Each row was made from one small tree. The marks that hang from a mark follow it in brackets, in alphabetical order. Every link used is in the known rows. Write each row's tree.
Known rows
ragonoz{ropu{mesaz{litu{mipe} sovog}} rumuta}: [  0   8 -20  -9  -3  10  10 -51 -11  10  18  10 -10 -25 -65   3  24 -33
  12   0  11  -4  47  -4  20  13   0   1 -16 -10  -2 -43   1 -44  34]
nakil{ropu{mesaz} tima}: [-25  18  13  49 -20 -34  11  41  62 -20  22  23 -47  -3  -8  -8  13 -17
   8  14   2  23   4   3 -14  15   8  30   0   0  13  10 -48   1 -29]
ragonoz{ropu{mesaz nakil} rumuta}: [ 23 -22 -67   8  16 -34  42  -5 -24  47  30   7  21  20 -20   1  44 -45
  -1  -6  48  -8  55   5  37   7   8  -4 -16 -46   2 -53  -2 -33   5]
mudul{mesaz{litu{mipe{dede}} sovog}}: [-23   1  18 -17  -9  28 -26 -37  33  -9 -12  15   6  -9 -39 -21 -15  16
   0  38 -16  -4 -33 -20 -55 -16 -34   3 -20  13  18 -10  -8 -19  28]
mesaz{litu{mipe{dede}}}: [-35   1  18 -35  -2  24 -12 -27  15 -24 -10 -10   3 -20  10  20 -18  27
 -12 -19 -35   5 -20  -3 -27 -15 -31  -2  -9  25   8 -25   8  24  39]
rumuta{ragonoz{ropu}}: [ -7   6  35  10  -6 -13  60 -15  11  10  15 -11  20 -19  20  40 -14 -27
  -3 -13  17 -16  -2   0   5  28 -19 -16  32 -20   0 -28 -26  10 -21]
dede{bemuvo mipe}: [-37  -9  17   1  -2  11  24  40  18 -37 -39   5  29   8   5   1 -24  12
  11 -39  -6  -4  -1  -3  39  21  32 -69   6  12 -56  66   3  21  12]
ropu{mesaz{litu{mipe} sovog} nakil}: [ 32 -33 -45 -29  21  -7 -16 -12 -10  23  -8  13  -7  -2 -17 -34   2  15
  44  25  14 -31   1 -17 -25 -52 -30   9  -3 -21   8  10  14 -21  -4]
bemuvo{ropu}: [ -5  37  20  26  28  12  13 -30 -27  -4  -6 -20 -19  13  16  -1   5 -25
 -12  -5 -21  22 -11  22  14  35  23 -11   0  -2  19 -25  16  10 -17]
bemuvo{ropu{mesaz}}: [ -3  30   9  36  19   0  -4 -12 -11  -2  -3  -8 -13  27  14 -18  15 -18
  17   4  -4  34  -7  18  -1  12  21  14 -15  -3  22 -19   2 -14 -22]
bemuvo{ropu{mesaz{litu} nakil}}: [ 28  12 -27  20  18  -1 -23 -16 -43  16   8 -22 -12  31  21 -26  -5  -7
  14  13   6  -5  -9  11   8 -19  14  31 -16 -15  20 -32  16   0 -29]
ropu{mesaz{sovog} nakil}: [ 45 -38 -52  -6  29 -23   1  10 -21  48  -6  20  -3  21  -5 -38   7   0
  31  29  17 -19  -1 -11 -19 -35 -31  -3   4 -50  19  17  -1 -29 -27]
mesaz{litu{mipe{dede{bemuvo}}}}: [-29  -1  19 -41 -11  21 -16  -7  11 -23 -15  -4  18 -14  14  14 -13  28
 -23 -27 -37   7 -14  -7 -13 -14 -11 -16  -2  34 -10   3  13  21  42]
rumuta{ragonoz{ropu{mesaz}}}: [ -5  -4  29  22 -10 -20  46  -5  25  10  20   0  23  -7  22  30  -5 -27
  19  -7  36 -12   2   0  -2  12 -16   5  22 -19   0 -20 -34 -10 -26]
bemuvo{ropu{mesaz{litu{mipe{dede}} sovog}}}: [  0  30  26  -7  -2  38 -35 -38 -19  -9 -12  -9 -29 -10 -10  -3   9   7
  -3  11 -25  24 -14  10 -27  -2  -7  23 -11  30  22 -18  20 -12   8]
momop{mipe{dede{bemuvo{ropu{nakil{tima}}}}}}: [ -3 -14  -2 -13  10  -6  -5  36   4  -5 -14 -13  21 -17  20  52  19  31
 -56 -25  -5  25   3  19   3  16  17 -25  10  21   7  33  37  49  31]
momop{mipe{dede{bemuvo{ropu{mesaz{litu}}}}}}: [-16   1  12 -13   4  27 -31  12   2 -21 -21  -5  21 -11  21  42   3  40
 -33 -30 -32  40  -4  16  -6 -11  10 -13 -15  23   5  28  24  18  35]
dede{bemuvo{ropu{mesaz}} mipe}: [-27  14  19  27  -8  18   6  30  11 -40 -33  -1  17  22   3  -4   1   7
  22 -31  11  16   3  10  40  26  62 -35  -3  32 -50  62   7   4   2]
rumuta{ragonoz}: [ -4  -9  42  15  10 -12  36   8  10   0   9   2  27 -18  16  23 -24  -5
  12 -16  19 -16 -26  -2  -8   9 -19  -7  27 -24  17  -7 -33  20 -18]
litu{mipe}: [-41  -2   7  -7  30  -9  38  -6  42 -11 -20  10  16 -11  -2  13  24  -2
  16 -26   5  14  -6   3 -18  12  -4 -41   6  14   0   5  14   7  20]
mipe{dede{bemuvo{ropu{mesaz{litu}}}}}: [ -6  15  19 -21 -21  22 -35  15 -21  -6  -1  -6  12  23  36   0 -10  22
 -53 -11 -37  31 -18   3  -6  -4   1  13   2  24  -4   8   6  10  18]
mipe{dede{bemuvo{ropu}}}: [ -6  19  28 -23  -3  13  -7  23 -15   3 -10  -7  19  20  36  12   3  12
 -76 -18 -38  37 -12   7   0  26   8 -16  18  23  -3  15  14  18  17]
mesaz{litu}: [-10   6   9  -6   8  10 -15 -23 -21 -18   2 -10 -22  -3   7 -15 -51   3
   9 -10 -49 -14 -22   0   5 -19 -21  -6 -14 -21  17 -35  -8  14  -3]
litu{mipe{dede{bemuvo}}}: [-37 -11  17 -37   4   2  14  24  40 -10 -23  11  42  -9  16  26  29  24
 -41 -36  -8  34  -5  -7 -26  10  -1 -42  21  39 -17  36  14  15  47]
momop{mipe{dede{bemuvo{ropu{nakil}}}}}: [ -2  -8  -9 -22  25   6   2  26  -6   5 -26 -12  34  -8  27  51  24  27
 -55 -30 -22  27   4  21   9  10  16 -41   4  13  -1  36  41  39  31]

Which tree is each row?
[ 48 -31 -45 -17  17  -7 -29  -8 -38  33   1  10 -17  13  -6 -44 -22  10
  37  34   0 -36  -5 -13 -16 -54 -40  20  -7 -42  17  -4   2 -22 -24] => ropu{mesaz{litu sovog} nakil}
[ -4   6  20 -35   8  36 -16 -55 -11 -14 -26   1 -32 -46 -41  -8 -27   9
  16   8 -44 -22 -18 -10 -18  -8 -33 -17   5   8   6   3  12  -3  20] => mesaz{litu{mipe} sovog}
[-25  32   6  22  -3   0  -6   2  20 -13   5  13 -25   8   6 -18   4 -11
  16   6 -38  12  -8   5  -3 -11  -9  17 -19  -7  -4  -3 -36  -9 -31] => nakil{ropu{mesaz{litu}}}
[ 36 -44 -35  -8  -4 -25 -27   7  10   8  12  13 -27 -14 -33 -28 -12  18
  42  35  29 -39   1 -23 -31 -40 -25  37   1  -5  19   5   4  -8  -5] => ropu{mesaz{litu{mipe} sovog} nakil{tima}}
[ 14  -1   6 -17 -13  -8  -8  43 -17  10   6  -8  10  17  36  11   4  17
 -83  -7 -11  21  -9   2   2  19   8   0  25  21   3   9  16  34  11] => mipe{dede{bemuvo{ropu{nakil{tima}}}}}
[ -3  11  18 -13 -11   8 -14  31  -8   0  -7  -4  21  29  34   3  12  15
 -62 -15 -22  45  -7   6 -10  11   7  -3  11  22  -4  22   4   3  14] => mipe{dede{bemuvo{ropu{mesaz}}}}
[ 10 -18   2   2  -6 -23  41  -8  25  16  22  -7  34 -10  21  35   3 -14
  26  -6  59 -34   9 -12  -4 -14 -15  12  19  -6  -9 -24 -16   0 -17] => rumuta{ragonoz{ropu{mesaz{litu{mipe}} nakil}}}
[ 14   8 -27  13  24  -3 -12 -21 -18   7   1 -19  -3  21  17 -10  17  -2
  24   8  17  -2  -4   4   0 -18  21  25 -19   6  14 -24  26   0 -14] => bemuvo{ropu{mesaz{litu{mipe}} nakil}}
[ -5  -6  -4  27 -13  -6   9  53  12 -29 -18  -6  13  24   3  -7   1  11
  14 -13  40  -6   9   4  40  21  64 -18   1  29 -45  62  17  16  -8] => dede{bemuvo{ropu{mesaz nakil{tima}}} mipe}
[ 14 -14  10   2   9 -26  62  -4  -5  29  21 -17  36  -5  31  35  -6 -28
  -8  -8  38 -37   6  -5  12  20 -23 -14  35 -30  -4 -31 -11  17 -26] => rumuta{ragonoz{ropu{nakil}}}
[  2  33  16   8   9  32 -27 -51 -18 -11 -10  -7 -33  -8 -17 -17   4  -1
  28  18 -17  12 -10  10 -15   1   9  18  -9  17  16 -11  14 -19  -5] => bemuvo{ropu{mesaz{litu{mipe} sovog}}}
[  9 -46 -38 -11 -12 -37 -25  34  35   2  23   4   3   1   8  -4  -2  32
  15  14  34 -16   0 -16 -36 -46 -21  46 -12   6  23 -15  -1  18  14] => ropu{mesaz{litu{mipe{dede}}} nakil{tima}}
[-27  16  27 -31 -10  31 -25 -19  -3 -26  -9 -18   8 -12  14  13  -8  21
 -33 -24 -35  12 -13   0  -4   3   8  -4  -2  46  -8  -3  24  26  35] => mesaz{litu{mipe{dede{bemuvo{ropu}}}}}
[-18  -2   8  -8  13  11 -13  23  11  -9 -23   0  30  -8  21  46  27  29
 -35 -32 -20  51   4  24  -7   0  15 -26  -4  21   3  39  20  20  35] => momop{mipe{dede{bemuvo{ropu{mesaz}}}}}
[ 24 -26 -58  11 -15 -39  10  -2 -19  20  53  -3  -8   1 -35  -7   9 -32
   1   4  47 -26  53 -10  39   4  11  30 -24 -33  13 -71  -7 -13   5] => ragonoz{ropu{mesaz{litu} nakil{tima}} rumuta}
[ 18 -17  -2   5  -9 -20  32  -7  -1  23  27 -11  28  -5  28  23 -18 -20
  18   2  43 -37   5  -8   5 -11 -23  19  16 -28  -5 -34 -22   4 -30] => rumuta{ragonoz{ropu{mesaz{litu} nakil}}}
[-13  21  26   8 -19  39 -19   7 -15 -39 -38  -1  -6   8 -15 -14 -25  13
  24 -11 -11  -1   0   8  34  17  48 -26  -2  30 -48  63  13   1   3] => dede{bemuvo{ropu{mesaz{litu sovog}}} mipe}
[-22  24  16  41 -34 -20 -16  30  46 -32  26  14 -54 -12 -11 -16  -7  -5
   9  17 -14  10   0  -1 -12   0  -3  51 -13   5  12  -5 -48   5 -31] => nakil{ropu{mesaz{litu}} tima}
[ -3  -1  30  14 -22  -6  26 -15  13   1  25  -8  14 -15  16  26 -25 -19
  22  -4  22 -19  -3  -8  -4   2 -21  16  15 -17   0 -35 -38  -4 -24] => rumuta{ragonoz{ropu{mesaz{litu}}}}
[ -5  30   8  16  13  -1  11   0  18   7  -6  28 -37   1 -14 -21  26 -18
  11  21 -36  22  -3   9 -13   6 -14  -3   1 -17   0  29 -31 -32 -32] => nakil{ropu{mesaz{sovog}}}
[ 34 -18   6  -4  -6  -9  27 -18 -12  28  21 -10  13 -14   9  16 -19 -17
  16  15  35 -45   4 -14   0  -8 -30  15  24 -23  -3 -23 -21 -10 -29] => rumuta{ragonoz{ropu{mesaz{litu sovog} nakil}}}
[ -8   8  31 -55  -4  45 -26 -49 -10 -12 -22  -1 -24 -47 -32   8 -23  29
 -18  10 -58  -4 -24  -8 -38 -10 -51 -13   8  25  10  -9  20   5  38] => mesaz{litu{mipe{dede}} sovog}
[ 45 -19 -66  -7  16 -23  32 -17 -34  51  23  12   2   3 -43 -10  38 -45
  -4  14  34 -18  50  -1  31  14  -4  -9  -6 -50   4 -39   6 -42   1] => ragonoz{ropu{mesaz{sovog} nakil} rumuta}
[ 16  -2  -6 -21   0  -5 -12  38 -20  22  -3  -4  31  35  44   5  16  17
 -61  -6 -10  31  -4   4  -2   0   7  -1  16  11  -5  19  16   9   9] => mipe{dede{bemuvo{ropu{mesaz nakil}}}}
[ -4  21  19  37 -23 -19   2  28  45 -16  14  27 -64 -18 -32 -17   8 -17
   9  27 -12  12   6   2 -24  20  -5  29   8  -2  15  23 -41 -11 -33] => nakil{ropu{mesaz{sovog}} tima}
[ -4   1 -10  20   3   3  10  39  -3 -17 -30  -6  27  32  16  -8   5   9
  18 -21  27  -3   4   6  45  15  57 -30   0  19 -54  62  19  10  -6] => dede{bemuvo{ropu{mesaz nakil}} mipe}
[-36  19  17  32 -31 -21 -10  23  69 -40  22  13 -49 -19 -17  -3  10  -4
  19   9  -2  14   1  -2 -20   1   9  44  -9  22   6   5 -39   7 -15] => nakil{ropu{mesaz{litu{mipe}}} tima}
[ 12   8 -24  -6  -7   9   0 -48 -35  14  22   8 -22 -17 -56 -11   9 -38
   0   7  -3 -11  42   2  27  13  -8   6 -18 -33   6 -58 -11 -44  17] => ragonoz{ropu{mesaz{litu sovog}} rumuta}
[ -2   2   8   6  -2  26 -27 -39  -2  -4  -7  15  -6   5 -37 -52 -40  -3
  16  47 -20 -21 -32 -19 -31 -15 -27   5 -27 -20  19 -14 -18 -24  -8] => mudul{mesaz{litu sovog}}
[-14  20  25  20  -9  29  -1  19  -1 -29 -40   6   4  11 -11  -9  -6   6
  19 -12  -1   9   5   5  35  28  52 -39   5  26 -51  72  11  -5   3] => dede{bemuvo{ropu{mesaz{sovog}}} mipe}
[ 44   4 -16  18  -2   0 -30 -17 -39  11  17 -14 -47   2 -12 -30 -18  -2
  11  39   6 -18  -5   2  -4  -4   5  47  -2  -8  31 -20  13  -1 -30] => bemuvo{ropu{mesaz{litu sovog} nakil{tima}}}
[-10   5   2  10   7  13  27  31 -16 -15 -37 -15  27  24  13  -1  -1   7
  -4 -27  10 -11   1  11  60  33  58 -54   5  17 -52  51  32  29  -5] => dede{bemuvo{ropu{nakil}} mipe}
[ 29 -38 -57   1  16 -25 -19  10 -17  23  13  -1   6  30  20 -33 -21   9
  38  15  12 -25  -7 -10  -6 -60 -23  23 -21 -41  15 -17  -4  -7 -21] => ropu{mesaz{litu} nakil}
[ 41 -26 -55   7  -3 -33  27  -2 -16  46  40  13 -15  -6 -55  -7  32 -43
  -6  19  49 -24  55  -4  28  22   1  10  -3 -41  17 -44  -1 -29   1] => ragonoz{ropu{mesaz{sovog} nakil{tima}} rumuta}
